Known rows, with every step that occurs:
n, s: [-0.04  0.59  1.10 -0.80  0.45  0.04  1.15  0.59 -0.29 -0.32 -0.66 -0.47
 -0.21  0.44 -1.04  0.07  0.43  0.45 -0.06  2.17 -0.72]
q, c, e, h: [ 1.02 -0.30  0.09  0.08 -1.61  0.19 -0.12 -1.42 -0.25  1.78 -0.75 -1.39
 -0.65 -0.58 -2.10 -0.02 -0.42  0.12 -0.23 -1.49  1.28]
h, n: [-0.34 -0.04 -0.45  0.28  0.79 -0.02 -0.24 -0.23 -0.15 -0.67  0.57  0.19
 -0.47  0.22  1.35  0.21  0.20 -0.37 -0.17 -2.57  2.73]
h, p, x: [-0.16  0.72 -1.32  0.46  0.70  0.71  1.09 -0.24 -0.24 -0.73  0.82 -0.27
 -2.73  0.20 -0.25 -0.21 -0.05  0.56  0.26 -4.50  1.85]
q, c, e: [ 0.75 -0.38  0.86  0.18 -0.80  0.18  0.53 -0.89 -0.47  1.21 -0.32 -1.80
 -0.83 -0.17 -1.39  0.54 -0.74  1.66 -0.01 -0.43  0.03]
n, s, q, c: [-0.22  0.60  0.60 -0.38 -0.04  0.06  0.95  0.66  1.08  0.05 -0.86 -0.95
  1.38  0.20 -2.28  0.22  0.03  2.14  0.25  4.73 -1.64]
p, h, n: [-0.22 -0.53 -0.63  0.08  0.63 -0.02 -0.20  0.03 -1.32 -0.44  0.27  1.12
  0.46  0.26  2.94  0.84  0.77 -1.53 -0.30 -0.57  0.96]
s, q: [-0.93 -0.10 -0.56  0.29  0.80  0.80  0.35  0.49 -0.31 -0.26  0.99 -0.64
  0.72 -0.37 -1.14  1.29  0.37  1.97 -0.10  0.18  1.37]
e, q, c, p, x: [ 0.47  0.99 -0.97 -0.71 -0.45 -0.65  0.65 -0.37 -1.64  0.03  0.75 -0.53
 -1.24 -0.19 -0.74 -0.04 -0.77  0.89  0.00 -5.24 -2.13]
e, q: [-0.92  0.93 -0.72 -1.13  0.37 -0.02  0.64  0.24 -1.15  0.03  0.40 -0.09
 -0.56 -0.67 -0.88  0.89  0.30  0.53 -0.54 -3.31  1.09]
n, s, q, c, p, x: [ 0.55  0.57  0.34  0.22 -0.03 -0.33  0.76  0.58  0.20 -0.52  0.39 -1.05
 -0.37  0.50 -1.82 -0.51 -0.58  2.06  0.58  1.91 -3.68]
q, c, s, h, p: [ 0.40 -0.55 -0.29  0.42 -0.81  0.66 -0.90 -1.00  1.13  0.78 -0.63  0.72
  0.03 -0.35  1.06 -0.98 -0.71 -1.57  0.27 -2.55  1.40]
p, h, n, s, q: [-1.00 -0.06  0.07  0.10  0.87 -0.30 -0.30  1.37  0.51 -0.94  0.02  1.30
  0.60  0.30  1.13  0.33  1.01 -0.35 -0.07  4.59  0.01]
q, c, p, x: [ 1.36  0.03 -0.37  0.13 -0.27 -0.03  0.89 -0.83 -1.57 -0.04  0.63 -1.21
 -0.44  0.45  0.15 -0.01 -0.76  0.72  0.32 -3.17 -2.86]
e, q, c, p, h: [ 0.69 -0.32 -0.51 -1.00 -0.43 -0.60  0.57 -0.52 -2.13  0.30  0.04  0.19
  0.94 -0.31  2.04  0.61 -0.23 -0.15 -0.33 -1.15 -3.76]
p, h: [ 0.04 -0.48 -0.31 -0.58  0.34  0.55  0.81  0.12 -2.33  0.13 -0.05  0.32
  1.06  0.07  1.39  1.53  0.86 -0.53 -0.32  0.82 -0.94]
s, h: [-0.03 -0.62  0.14 -0.10  0.04  0.75 -0.20 -0.43 -0.40  0.45  0.26 -0.52
  1.04 -0.26 -0.47  0.13  0.28 -1.06 -0.10 -1.43 -0.13]
q, c, s, h: [ 0.37 -0.44  0.23 -0.12 -1.00  0.51 -1.07 -0.52 -0.48  1.35 -0.83  0.43
  1.73 -0.33  0.19  0.08 -0.31 -1.58  0.07 -1.14 -0.31]
n, s, h: [ 0.05 -0.02  1.45 -0.58 -0.05  0.24  0.07  0.33  0.58  0.26 -0.68 -0.39
  0.69  0.09 -1.18 -0.79  0.42 -1.27  0.07  1.97 -1.75]
n, s, q: [-0.90  0.52  0.67 -0.28  0.74  0.32  0.72  1.19  0.59 -0.50  0.09 -0.47
  0.31  0.03 -2.02  0.49  0.50  1.81  0.05  3.56 -0.13]

Rows:
[-0.09  0.03  0.61 -0.43  0.63 -0.51  0.14  0.75 -0.38 -0.69 -0.69  1.34
  0.08  0.70  2.12 -0.08  0.95 -1.68 -0.19  3.05 -0.68]  p, h, n, s
[ 0.34  0.18 -0.02 -0.40 -0.47  0.32 -0.08 -0.31 -1.25  0.86 -0.80  0.45
  0.83  0.00  0.37  0.85 -0.36  0.14 -0.05 -1.26  0.58]  q, c, s
[ 0.76 -1.30 -0.36  0.34  0.02  0.22  0.28 -0.28 -1.12  0.05  0.60 -0.29
  2.26 -0.03  1.89  1.02 -0.20  1.17  0.12  2.52 -3.41]  s, q, c, p, h
[-0.07 -0.41  0.32  0.70 -0.52  0.37  0.07 -0.19  0.51  0.95  0.40 -1.85
 -0.21 -0.58 -2.50  0.95 -0.69  2.93  0.09  1.15  0.93]  s, q, c, e
[ 0.80 -0.30 -0.21  0.68 -1.36 -0.38 -1.10 -1.48  0.75  1.20 -0.42 -0.49
 -1.18 -0.34 -0.56 -0.68 -0.55 -0.94 -0.22 -2.82  3.36]  q, c, e, h, n
[-1.05  0.45  0.35  0.31  1.02 -0.29 -0.39  1.15  1.52 -1.14  0.30  0.44
 -0.29  0.29 -0.50 -0.21  0.41  0.72  0.04  2.49  1.82]  h, n, s, q
[ 0.08 -0.50 -0.17  0.46 -0.76 -0.08 -2.08 -0.67  0.46  0.77 -0.51  1.31
  1.13 -0.13  1.70 -0.58 -0.47 -2.57  0.08 -2.01  1.80]  q, c, s, h, n
[-0.55  0.34 -0.90 -0.42 -0.92  0.09 -1.06 -0.63  1.08  0.79 -0.56  1.46
 -0.65 -1.03  0.38 -0.99 -0.70 -1.51 -0.05 -4.32  1.77]  e, q, c, s, h, p
[-0.82  0.49 -0.44  0.21  0.22 -0.25 -0.90  0.59  1.71 -0.53 -0.09  0.87
 -0.05 -0.06 -1.13 -0.86  0.71 -0.73 -0.20  1.10  2.91]  e, h, n, s, q
[ 0.79 -0.76  0.89 -0.18 -0.07 -0.30  0.64  0.38 -0.24 -0.22 -0.30 -0.20
  1.93  0.40  0.92  0.09 -0.02  0.96  0.25  5.99 -5.08]  n, s, q, c, p, h
[-0.55  1.04 -0.67 -1.27 -0.68 -0.29 -0.17  0.16 -1.36  0.89 -0.64  0.93
  0.14 -0.68 -0.43  0.88 -0.33  0.13 -0.40 -3.15  1.20]  e, q, c, s
[-0.23 -0.04 -0.61  0.11  0.03  0.63  0.54 -0.10  0.11  0.27  0.03 -1.15
  1.77 -0.21 -1.37  1.09 -0.05  2.36  0.11  1.41 -0.02]  s, q, c
[ 0.00 -0.11  0.92  0.07  0.20  0.40  0.28 -0.23  2.02 -0.40 -0.45 -0.02
 -0.95  0.10 -0.31 -1.69  0.01 -1.13  0.29  0.65 -0.17]  n, s, h, p
[-0.21  0.59  0.84 -0.20  0.76 -0.51  0.10  0.57  0.66 -0.85 -0.37  0.34
 -0.83  0.63  0.44 -0.56  0.30 -0.67 -0.04  0.69  1.03]  h, n, s
[ 0.72 -0.01 -0.34  0.34  0.56  0.19  0.57 -0.19 -2.10 -0.69  1.58 -0.66
 -1.43  0.32  0.19  0.26 -0.37  0.50  0.14 -4.01 -1.29]  c, p, x
[-0.84  0.57  0.30 -0.48 -0.17 -0.19  0.16  0.12 -0.96  0.70  0.69 -0.65
 -2.55 -1.02 -1.88  0.83 -0.30  1.24 -0.54 -3.61  2.17]  c, e, q
[-0.21  0.64 -0.45  0.12 -0.58 -0.47 -0.66 -0.02  2.34  0.01 -0.95  0.20
  0.99  0.06 -1.31 -1.07  0.30 -0.42  0.03  2.20  1.64]  e, h, n, s, q, c
[ 0.03  0.03 -1.12  0.16 -0.01  0.05 -0.76 -0.77  0.08 -0.09  0.24  0.74
 -0.14 -0.13  0.69 -0.33  0.51 -1.81 -0.44 -3.96  3.89]  e, h, n
[-0.24  0.00  0.13 -0.05  0.08 -0.46 -0.11  0.83  0.92 -0.34 -0.89  0.80
  1.65  0.45  0.89  0.14  0.63 -0.01  0.14  5.53 -1.49]  p, h, n, s, q, c
[-0.09  0.74  0.19  0.15  0.02  0.37  0.35  0.20  1.48 -0.52 -0.12  0.01
 -2.21  0.24 -1.42 -1.83  0.11 -1.36  0.49 -1.25 -0.49]  n, s, h, p, x
[-0.32  0.16  1.37  0.79 -0.33 -0.75 -0.60  0.43  2.41  0.16 -0.32 -0.73
 -1.29  0.04 -1.78 -0.50 -0.65  1.74  0.24  3.68  1.42]  h, n, s, q, c, e
[-0.22  0.13 -1.03  0.67  0.10  0.87  0.08 -0.59  0.58 -0.27  0.83 -0.10
 -1.87 -0.16 -0.60 -1.09 -0.05 -1.08  0.35 -4.65  1.04]  s, h, p, x
[-0.17 -0.83  0.56  0.56  1.05 -0.70 -0.54  0.96  0.14 -1.35  0.93  1.25
  0.26  0.53  2.74 -0.28  0.31 -0.46  0.06  3.67 -1.67]  c, p, h, n, s, q
[ 0.48 -1.39 -0.69  0.97  0.28 -0.38 -0.60 -0.37 -0.15 -0.57  0.94  0.58
  1.64  0.20  3.26  0.37 -0.26  0.09  0.12  1.48 -1.63]  s, q, c, p, h, n
[ 0.68 -0.79  1.07  0.15  0.77 -0.88 -0.14  0.28 -0.74 -1.17  0.27  1.21
 -0.38  0.87  3.62 -0.63  0.24 -1.81 -0.04  2.40 -2.33]  c, p, h, n, s
